What can hang from each mark:
fene: pizog vato
rorak: pizog
vato: fene finat
finat: pizog rorak vato
pizog: boza fene
boza: pizog vato

Each row was made from one small tree. The marks that hang from a mark follow it in brackets, in alphabetical order. Every link used is in the known rows. Write each row's tree.
Known rows:
rorak(pizog(boza fene)): [-0.16  0.27 -0.01 -0.19  0.18  0.06 -0.09  0.21 -0.08  0.31  0.10  0.24
  0.01 -0.11 -0.52]
boza(pizog(fene)): [-0.16  0.23 -0.05 -0.01 -0.01  0.08 -0.16  0.33  0.03  0.33  0.18  0.21
  0.15  0.13 -0.25]
rorak(pizog(boza fene(vato(finat)))): [-0.08  0.15 -0.15 -0.27  0.17  0.01 -0.24  0.31 -0.14  0.32  0.16  0.14
  0.09 -0.25 -0.53]
pizog(boza): [-0.17  0.01 -0.12 -0.08 -0.01  0.07 -0.12  0.27 -0.10  0.32  0.19  0.10
  0.01  0.02 -0.17]
boza(pizog(fene) vato(finat)): [ 0.01  0.19 -0.19 -0.01  0.04  0.08 -0.31  0.36 -0.03  0.36  0.23  0.19
  0.12 -0.07 -0.01]
finat(pizog(boza) rorak vato): [-0.25  0.21 -0.20  0.10 -0.01  0.02 -0.01  0.43  0.01  0.21  0.13  0.41
  0.34  0.05  0.45]
rorak(pizog(boza(vato(fene)))): [ 0.06  0.22  0.07 -0.15  0.21  0.11 -0.09  0.22 -0.10  0.28  0.18  0.26
  0.03 -0.07 -0.43]
vato(fene finat(rorak(pizog))): [ 0.16  0.11 -0.02 -0.17  0.14  0.22 -0.02  0.32  0.05  0.29 -0.10 -0.08
  0.15  0.06  0.15]
rorak(pizog): [-0.07  0.15 -0.11 -0.08  0.03  0.09  0.01  0.12 -0.06  0.31  0.02  0.03
  0.18  0.15 -0.16]
vato(fene(pizog) finat(rorak)): [ 0.04  0.02  0.06 -0.06  0.04  0.25 -0.07  0.49  0.08  0.23  0.08 -0.02
  0.07  0.13  0.22]
vato(fene): [ 0.01 -0.03 -0.01 -0.05  0.02  0.20  0.00  0.27  0.05  0.30  0.16  0.13
  0.20  0.17 -0.28]
fene(pizog vato): [-0.23  0.03 -0.11  0.04 -0.09  0.06 -0.06  0.35 -0.07  0.26  0.29  0.13
  0.25  0.27 -0.29]
boza(pizog(fene(vato(finat)))): [-0.09  0.11 -0.20 -0.08 -0.02  0.04 -0.31  0.42 -0.03  0.33  0.23  0.10
  0.20  0.01 -0.27]
vato(fene(pizog(boza)) finat(rorak)): [ 0.01  0.04  0.11 -0.15  0.11  0.23 -0.16  0.52  0.01  0.21  0.14  0.01
 -0.11 -0.04  0.10]
finat(pizog(fene) rorak): [-0.16  0.31 -0.06  0.14  0.02  0.09  0.06  0.51  0.15  0.32  0.03  0.35
  0.31  0.19  0.19]
rorak(pizog(boza)): [-0.11  0.17 -0.04 -0.18  0.10  0.05 -0.09  0.16 -0.13  0.29  0.08  0.08
  0.00 -0.01 -0.26]
vato(fene finat(pizog(boza) rorak)): [ 0.09  0.12  0.07 -0.09  0.10  0.19 -0.15  0.55  0.09  0.24  0.02  0.14
  0.03 -0.06  0.31]

Which tree is each row?
[ 0.01  0.28  0.08  0.10  0.10  0.12 -0.04  0.54  0.06  0.26  0.15  0.42
  0.14  0.07  0.18] -> finat(pizog(boza(vato(fene))) rorak)
[-0.04  0.21 -0.13  0.06  0.04  0.12 -0.06  0.52  0.14  0.33 -0.01  0.19
  0.23  0.02  0.38] -> vato(finat(pizog(fene) rorak))
[ 0.21  0.17 -0.08 -0.07  0.16  0.18 -0.04  0.33  0.00  0.33 -0.01  0.05
  0.18  0.01  0.21] -> boza(vato(fene finat(rorak(pizog))))
[-0.18  0.21 -0.12  0.09 -0.01  0.01 -0.04  0.45  0.07  0.31  0.21  0.42
  0.41  0.15 -0.35] -> finat(pizog(fene(vato)))
[ 0.03  0.21  0.11  0.02  0.11  0.11 -0.11  0.42  0.02  0.25  0.25  0.44
  0.11 -0.02 -0.17] -> finat(pizog(boza(vato(fene))))
[-0.23  0.22 -0.20 -0.07  0.09  0.03  0.02  0.23 -0.11  0.25  0.07  0.23
  0.28  0.01  0.18] -> finat(rorak(pizog(boza)) vato)
[-0.13  0.40 -0.08 -0.01  0.20  0.03 -0.04  0.35 -0.09  0.37  0.11  0.34
  0.10 -0.06 -0.12] -> finat(rorak(pizog(boza(vato) fene)))
[ 0.13 -0.05 -0.07 -0.14  0.14  0.15 -0.24  0.34 -0.08  0.31  0.26  0.13
 -0.02 -0.21 -0.15] -> pizog(boza(vato(fene finat)))
[-0.17  0.13 -0.04  0.03  0.03  0.06 -0.17  0.34 -0.14  0.27  0.35  0.26
 -0.02  0.01 -0.15] -> fene(pizog(boza(vato)))
[-0.05  0.16 -0.05 -0.11  0.11  0.08 -0.23  0.43  0.02  0.28  0.13  0.27
  0.02 -0.23 -0.07] -> vato(finat(pizog(boza fene)))
[-0.28  0.30 -0.15  0.08  0.07  0.02  0.01  0.48  0.07  0.24  0.18  0.58
  0.36 -0.04  0.18] -> finat(pizog(boza fene) rorak vato)
[ 0.19  0.12  0.00 -0.23  0.24  0.14 -0.21  0.25 -0.11  0.28  0.14  0.12
 -0.04 -0.24 -0.24] -> rorak(pizog(boza(vato(fene finat))))
[-0.20  0.25 -0.08 -0.18  0.14 -0.02 -0.12  0.28 -0.13  0.32  0.21  0.29
  0.15 -0.07 -0.72] -> rorak(pizog(boza fene(vato)))
[-0.08  0.12 -0.13  0.02  0.04  0.09 -0.22  0.48 -0.12  0.29  0.21  0.08
 -0.05 -0.07  0.40] -> fene(pizog(boza(vato(finat(rorak)))))
[-0.16  0.22 -0.15 -0.09  0.08  0.02 -0.01  0.24 -0.05  0.34  0.15  0.25
  0.33  0.10 -0.60] -> rorak(pizog(fene(vato)))
[-0.13  0.01 -0.21  0.03 -0.08  0.09 -0.12  0.50 -0.05  0.29  0.14 -0.04
  0.22  0.18  0.25] -> fene(pizog vato(finat(rorak)))
